Each row was made from one path, in order. Every step used is in the known rows, and no mark comes twice. Write each row's path.
Known rows:
h -> x -> b -> u -> v: [ -9.7   8.1  -8.8  14.1 -38.6 -29.9   7.0 -21.3  55.9 -12.8   8.6  -5.4
 -22.6  32.1 -18.8  -7.9   0.0  27.4  25.2 -29.1  16.9  -2.4  27.1  23.3]
j -> b -> u -> v: [-25.5 -17.2  26.2   6.2 -29.2 -16.7 -35.8 -37.7  -3.5 -34.0 -10.3   1.7
 -10.7  28.7 -26.1  28.1  18.7  11.4   4.1   4.0  -9.0   8.0   9.0   9.0]
b -> x -> v -> j: [ 15.1  -9.8   4.1  28.7  11.6  20.5  11.7   8.8   2.1  13.1 -15.2   6.3
 -15.4  -4.4  11.5 -12.0  11.1  15.3 -22.0  -3.7  -2.4 -38.5 -22.4   7.2]
u -> w -> x: [-12.2 -16.1 -44.3  -1.7  10.5  -9.9 -31.1   3.4  -8.1  -8.4 -22.9 -26.0
  32.5  -9.3  14.7   0.7  13.7   9.2  21.2  52.0 -15.5 -37.8   4.1  36.4]
w -> x: [-12.3   3.3 -26.6 -27.4  -6.5   6.0 -29.8  -2.3 -33.3   6.1 -16.2 -11.4
  28.4 -10.6 -14.2   5.7  15.2   9.9  21.9  37.3  -8.0 -40.3  16.0  20.3]
x -> v -> j -> b -> u: [  0.9 -20.3  50.5  12.6  19.7  -9.3 -30.7  -6.1 -21.8 -12.1  17.1  33.9
 -10.0  25.8 -11.1  16.3   8.1   1.0 -35.5  12.2   9.7  12.4 -10.7 -14.9]
u -> v -> j: [ -6.1 -28.3 -11.7   7.3 -19.6  42.5  10.7   4.1   3.2  26.5 -14.6   0.7
  11.1 -41.8 -10.7  38.7   2.2   3.7  11.9 -42.4 -22.2  -3.5 -29.6   0.4]
w -> x -> b: [  6.4  -3.1 -41.5  -8.4   0.4  -8.6 -27.8  -9.6 -27.1   9.2 -32.1 -21.0
  17.1   4.7 -22.0  -9.1   8.0  35.0  15.6  46.2   2.8 -43.5  13.7  29.7]
b -> u -> h -> x -> v -> j -> w: [  7.1  15.1  35.5  -0.8   9.5  -6.9  25.8  37.5  27.4 -15.9  53.8  27.7
 -16.8   7.9  34.6 -20.8  -7.9 -47.3 -19.3 -23.0  10.7  33.7   2.3   6.6]
j -> v -> x -> b -> u: [  7.9   3.2  32.2 -13.5  37.6  -3.7  44.5 -13.8 -10.3 -23.3 -14.4  -2.2
   0.4  28.4 -56.3 -20.6  23.1  50.4  26.8  11.1  31.4  10.8 -10.9  23.1]
v -> j -> w -> x -> b: [ 16.1 -21.5 -27.1  -4.5   3.8   5.4  -6.7  25.7 -13.8  -5.3 -17.1  -6.8
  40.8  -6.2  -7.6  -8.1 -15.0  -8.4  -6.7  26.3  -9.5  -5.6   1.3  21.9]
j -> w: [-22.1  -4.9  -9.1 -18.3 -21.4 -22.8 -17.4  24.8 -22.7   3.1   0.9   2.6
  14.8 -22.6 -41.5 -29.1   4.2 -13.1  13.7  14.6  -7.7 -11.9 -17.9  34.3]
b -> j -> h: [-23.0  50.3  -4.3 -11.6 -10.0  -9.9 -19.7 -15.7 -24.3  12.9  -2.7 -11.5
 -15.4 -27.1  -5.6  -6.1   7.8 -16.4   6.4 -16.4   0.2  -7.3  24.2 -52.9]
b -> j -> h -> x -> v: [ -2.7  72.8   8.2 -12.8  -8.2 -14.2  10.9  -9.1  14.0  19.8  43.5  16.8
 -31.5 -19.3  32.0 -41.2 -14.5 -37.6 -24.0 -19.3   7.9   7.0  19.4 -75.7]
x -> v -> j -> w: [  6.8 -16.0   5.0  -0.4  13.2  -0.2   8.8  46.4 -13.5  24.2  25.9  28.9
  19.1 -28.8 -11.6 -14.4 -12.3 -21.7 -32.6   1.9 -17.6  17.3 -42.3  -1.4]
h -> x -> v: [ -1.0  23.4  -1.8 -16.4  -8.8 -13.7   3.1  10.5   7.5  29.7  32.0  28.4
 -16.0 -19.6  -4.5 -43.1  -5.0  -4.3  -4.8   5.1  14.8 -22.7 -15.5   3.3]
v -> j -> b -> u: [-13.8 -20.4  47.3   3.1  -5.7  -4.7 -45.8 -15.9 -22.0 -27.2 -10.7  17.5
  -3.7  20.6 -26.7  24.9  13.6  -5.3   1.2  -1.4  24.2  -6.3   4.3   9.9]
h -> x -> v -> j -> w: [  7.5   3.9  13.4 -13.8  -8.2  -2.4  26.2  44.6  19.8  14.2  48.5  43.3
   9.1 -28.9   9.2 -42.7 -26.3 -49.7 -28.1 -17.8   4.1  15.7 -31.8  -5.0]
b -> u: [-34.4   2.2   4.2  -2.4  -8.7 -32.2 -33.4 -10.3 -13.1  -6.6   3.8  -2.1
  -2.5  20.0 -47.0  10.9  29.2  27.9  32.9   3.1  12.9 -21.8  23.5  26.7]
v -> j -> h -> x -> b -> u: [ -4.6  17.1  21.4   0.6 -16.3 -22.0  23.5  -1.4  36.0   9.6  27.0  11.5
 -24.2  30.5  21.2  -1.7 -23.7 -10.2   8.8 -38.8  37.9   7.2  26.9 -15.7]
x -> b -> u -> v -> j: [  0.5 -30.1  -7.5  38.7 -10.0   3.9   5.4 -10.0  28.0   1.8 -14.8 -10.7
  -1.3  19.3 -23.6  40.4   5.4  41.3  11.5 -38.4  -4.0  11.9   6.3  12.5]
h -> x -> b -> u -> w: [-11.7  -2.1 -16.8  28.4  -9.0 -62.5 -18.2  -6.1  52.0 -24.7   1.6 -13.5
 -18.1  35.6  -5.0 -37.8   4.5  26.9  34.0   5.5  39.2 -21.3  21.9  53.8]
u -> h: [ -5.2   5.2 -12.3  -9.6  -3.5  15.9 -22.3   3.5 -37.0  21.6 -26.7 -16.4
 -22.0 -34.2  -9.6  -0.8  22.7   5.3  30.0   6.9   1.9 -35.3 -15.1  39.4]
u -> v -> x -> b -> j -> h: [  7.0  19.9 -14.7  -7.8  -3.3  34.3  41.1 -30.2   5.0  13.5 -26.8 -41.5
 -14.1 -25.9   7.5  15.2 -26.9   1.8  12.4 -39.9 -12.0  37.2 -11.4 -51.4]
u -> w -> x -> b -> j -> h: [  6.3  26.6 -49.7  19.9  19.3 -25.7 -20.3 -21.0   2.8 -14.3 -27.7 -46.0
   5.5   2.7  43.8 -11.4  -2.4   3.6   0.1  35.3 -11.9  -9.0  37.1 -33.5]
x -> v -> j: [  7.5 -15.0  -2.3   7.9  18.8  19.0  -0.7  22.9 -20.5  43.9  11.1  22.9
   3.8 -32.2  -9.3   7.2  -0.4   8.7 -18.3  -7.4  -8.1 -10.5 -36.6  -7.2]

Write each row's path:
[-13.4  11.1  -7.2  16.5  -9.3 -66.9   9.8  -5.2  55.7 -10.2  18.2 -13.4
 -29.3  41.6  37.4 -28.8 -16.5   5.6  21.2   3.5  27.7  -0.4  22.3  14.0] => j -> h -> x -> b -> u -> w
[ -5.7   7.4   8.6 -19.8 -43.4  35.9  53.3   6.9  43.0  33.4  23.5  15.8
  -9.9 -32.2  50.6  20.3 -31.3 -46.8   1.6 -61.2 -10.7  18.8 -14.3 -41.1] => u -> v -> j -> h -> x
[  6.7  33.6 -44.5   5.1   7.2  -3.4 -48.1 -27.9 -23.1 -14.6 -37.5 -33.9
  13.3  -5.9 -27.0 -15.1  17.5  24.8  10.7  25.7   6.4 -35.0  50.7  -9.8] => w -> x -> b -> j
[-10.3 -14.1 -29.3  10.8 -17.1 -34.7  -1.7  -4.9  22.5 -40.0  -0.6 -22.8
  27.8  48.9 -14.4  12.6   2.2  21.4   5.3  27.4 -32.7  24.8  39.6  20.9] => j -> w -> x -> b -> u -> v
[  5.7  48.3 -34.6  -5.4   4.7  -9.6 -20.7 -27.9 -19.6   1.3 -22.4 -32.4
   2.0   1.5  12.1  -5.9  -2.0   2.6  -3.1  21.1  -2.9 -14.0  51.7 -52.2] => w -> x -> b -> j -> h
[ 31.1   6.6  44.3 -10.1   4.6  36.8  -1.9   4.6 -12.0   8.7   8.8  33.6
 -38.1 -25.1  47.3 -24.3 -14.6 -50.4 -34.3  -1.2  22.2  -4.6 -34.8  -4.0] => u -> h -> x -> v -> j -> b
[  0.6  14.6 -18.3  -7.0 -28.0 -19.1  -9.1  -2.4  11.8  19.6  -9.6  -0.5
 -18.8 -10.4 -29.3 -51.2  -7.3  15.5  25.4  -3.5  38.3 -41.4  -3.1  37.6] => h -> x -> b
[ -7.8 -30.2  -8.3   1.0 -27.7  25.0  18.9  27.5  10.7   6.9   0.8   8.2
  26.3 -39.3 -12.4  16.6  -9.0 -24.1  -3.8 -32.8 -36.6  26.2 -34.1   6.7] => u -> v -> j -> w
[  5.8 -13.7  36.2  -1.6  28.2   2.3 -33.8 -13.2 -25.9 -27.5  13.9  26.1
  17.5  42.4  13.5  29.1   7.6  -5.7 -38.0  43.0  -1.4   9.9  18.8 -24.0] => w -> x -> v -> j -> b -> u
[  3.5  13.9 -12.1 -16.5   8.3  -0.6  -1.5   0.4 -18.0 -20.8 -29.3 -31.2
  12.9 -29.4 -48.2 -42.4 -14.0  -6.3  18.6  -9.0  16.0  17.9 -10.1  10.1] => v -> x -> b -> j -> w
[ -4.0 -14.9 -11.5 -25.5  -1.9  15.3  -7.1  30.0 -19.2  -8.0   0.1   4.1
  51.5 -19.6  -1.8   6.1  -7.0 -35.1  -3.7  17.3 -19.3  -0.7   1.2  11.2] => v -> j -> w -> x
[ 17.1 -23.9  31.9   3.3  14.0  18.1 -25.0   0.2 -35.9  18.9  -2.3  35.0
  -5.8 -18.1  -6.6   0.3  -5.6  -9.7 -42.5  17.0   3.0  -2.8 -45.8 -12.1] => x -> v -> j -> b
[ -2.2  -3.4   6.1  25.4  -0.8 -38.8  23.4   5.6  60.6  -3.9  17.0  -3.9
 -21.1  30.9  51.1  -7.7 -24.7 -10.0  11.2 -25.3  32.1  11.8  13.8   0.8] => v -> j -> h -> x -> b -> u -> w
[ 15.9 -10.0 -13.8  -8.2  28.7  28.0  -3.0  16.5 -25.1  26.9  10.6  15.6
  29.3 -16.1  17.6  18.5  -1.4  -0.9 -24.3  24.7 -20.3 -11.5  -6.8 -17.6] => w -> x -> v -> j
[ -7.0  -8.7 -33.7  18.0 -10.5 -15.3 -10.3 -28.0  15.5 -21.8 -16.1 -28.9
  14.2  46.3 -11.7  34.5  14.8  48.5  18.7  18.7 -19.2  -4.1  44.3  15.0] => w -> x -> b -> u -> v
[ 20.7  -8.2  39.4   2.1  40.8  21.6 -28.1 -12.7 -34.7 -30.2   2.3  10.5
  -6.9  34.7  47.2  34.5  11.9 -15.2 -37.2  43.4  -4.5  11.0  16.3 -13.3] => w -> x -> v -> j -> b -> u -> h
[ -5.3 -15.4  -0.7  -3.7 -22.9  38.0  35.4   6.0   7.3  41.3   3.0   2.0
  -1.8 -33.7  30.3  48.6 -17.2 -17.4  -2.4 -43.6 -34.0  19.5 -28.1 -38.0] => u -> v -> j -> h
[ -1.8  32.6  21.2  -2.2   7.1 -17.6   2.9   3.9  13.8  -1.5  39.5  14.1
 -42.1  20.0  22.1 -22.6  14.7  -2.9   5.2  -1.8  19.4  -4.2  19.1  13.8] => b -> u -> h -> x -> v
[ -0.2 -14.1  -1.3  16.3  48.3 -19.3  17.3  14.5  18.2  -0.3  37.1   1.9
  20.1  37.1  79.9  40.9  -7.5  -8.8 -30.5  32.0 -29.9  31.2  19.6 -42.5] => b -> u -> w -> x -> v -> j -> h
[ 17.9  -1.5  39.7 -12.5  -7.6  15.2  -8.3   4.9  -2.2   9.6  19.2  48.2
 -15.4 -18.4  13.6 -30.1 -19.0 -37.6 -38.6  -1.4  24.1  -7.5 -33.3 -15.5] => h -> x -> v -> j -> b
[ -1.8 -16.9   2.1  27.4 -12.0  -2.7  31.3  -9.8  28.5  16.4   4.5  -6.6
 -13.4  26.8  16.0  51.6 -13.3  19.0   1.3 -41.8 -14.2  34.2   5.8 -29.5] => x -> b -> u -> v -> j -> h
[ -5.4 -33.4  -5.3  33.3 -15.3 -15.0  13.5  11.5  33.0 -20.7   2.0  -4.5
  12.3  19.1 -27.5  20.6  -7.0  12.8  -2.6 -31.8 -17.5  37.9   1.2  16.9] => x -> b -> u -> v -> j -> w
[ 13.6   2.6  -2.4 -17.0  26.8  26.1  25.0  16.6 -22.7  42.3  25.5  17.3
  18.4  -8.1  56.3  29.0 -18.8 -20.7 -36.2  21.8 -29.8   9.8  -7.4 -59.9] => w -> x -> v -> j -> h
[-32.0  -7.7  -5.3  10.8 -24.1 -13.2  -9.3 -15.7  15.4  -6.7   3.5  -9.0
  -1.1  16.4 -31.5  35.1  26.0  31.2  27.6 -16.6 -16.6   2.4  17.3  13.0] => b -> u -> v
[  8.2 -30.8  22.9  25.2 -34.6  43.8  -3.8 -29.8  11.3 -29.0 -54.5  -7.1
 -18.3   0.1  16.2  14.3   7.6  -3.7 -15.7 -15.9 -10.1 -27.0 -25.4  11.5] => u -> v -> j -> b -> x
[ 20.3  10.2  16.4 -12.5   3.5  18.7  30.2  45.8  10.6  14.8  37.0  29.7
 -13.7 -36.3  40.6 -39.0 -21.1 -61.0 -27.1 -17.3   0.7  16.8 -33.2   6.7] => u -> h -> x -> v -> j -> w
[-15.5  -3.2  -9.8  17.9  -0.7 -46.7 -32.1 -15.5  -6.1  -2.8 -12.7 -13.8
 -12.9  32.3 -55.1  -4.2  18.9  53.6  29.3  10.0  24.7 -24.7  22.1  39.3] => x -> b -> u
[  8.9   5.9 -25.2   4.0  -2.6  36.9  14.6 -31.2   1.7  -2.5 -46.3 -42.1
  -1.6 -31.9 -33.1   4.3  -6.9  25.0  24.9 -38.8  -0.3  14.9 -12.7  -9.4] => u -> v -> x -> b -> j
[ 11.5  -8.8  -4.5   8.2  19.7  -2.6  -5.5  16.1  -5.7 -34.8 -10.9 -19.7
  15.0  32.4  15.3  12.8   4.1  -7.8   3.1  19.6  -3.5  13.2  33.0  32.1] => v -> j -> w -> x -> b -> u -> h
[-10.4 -22.9 -10.3 -29.2 -14.6  49.6  31.8  -8.0  -9.3  16.8 -22.8 -20.2
  12.7 -37.9 -18.4  25.8  -4.8   9.8  38.0 -22.8 -16.5  10.1 -46.8  20.6] => u -> v -> x
[  2.2  40.7 -23.9  -9.4  20.1 -16.5 -26.0   8.0 -21.5 -21.8  21.7  -0.7
  31.2 -10.5  -5.7 -29.5   7.1 -23.5 -34.9  39.1 -28.6  12.6  31.2 -39.4] => b -> j -> w -> x -> v
[  2.3   6.0  30.5 -46.0  26.7  37.4  50.1  -0.6 -32.8   1.4 -15.1  10.1
  14.3 -30.9 -41.1 -23.5  19.5  11.9  24.9   8.2  12.7  -3.4 -45.9  12.8] => j -> v -> x
[ 21.5  10.4  37.8 -12.4  49.3  17.4  49.2 -15.1 -19.4 -27.4 -26.6 -16.3
 -23.7  21.3 -22.7 -14.9  29.3  40.8  31.3  11.1  28.5  12.9 -14.1  31.7] => j -> v -> x -> b -> u -> h
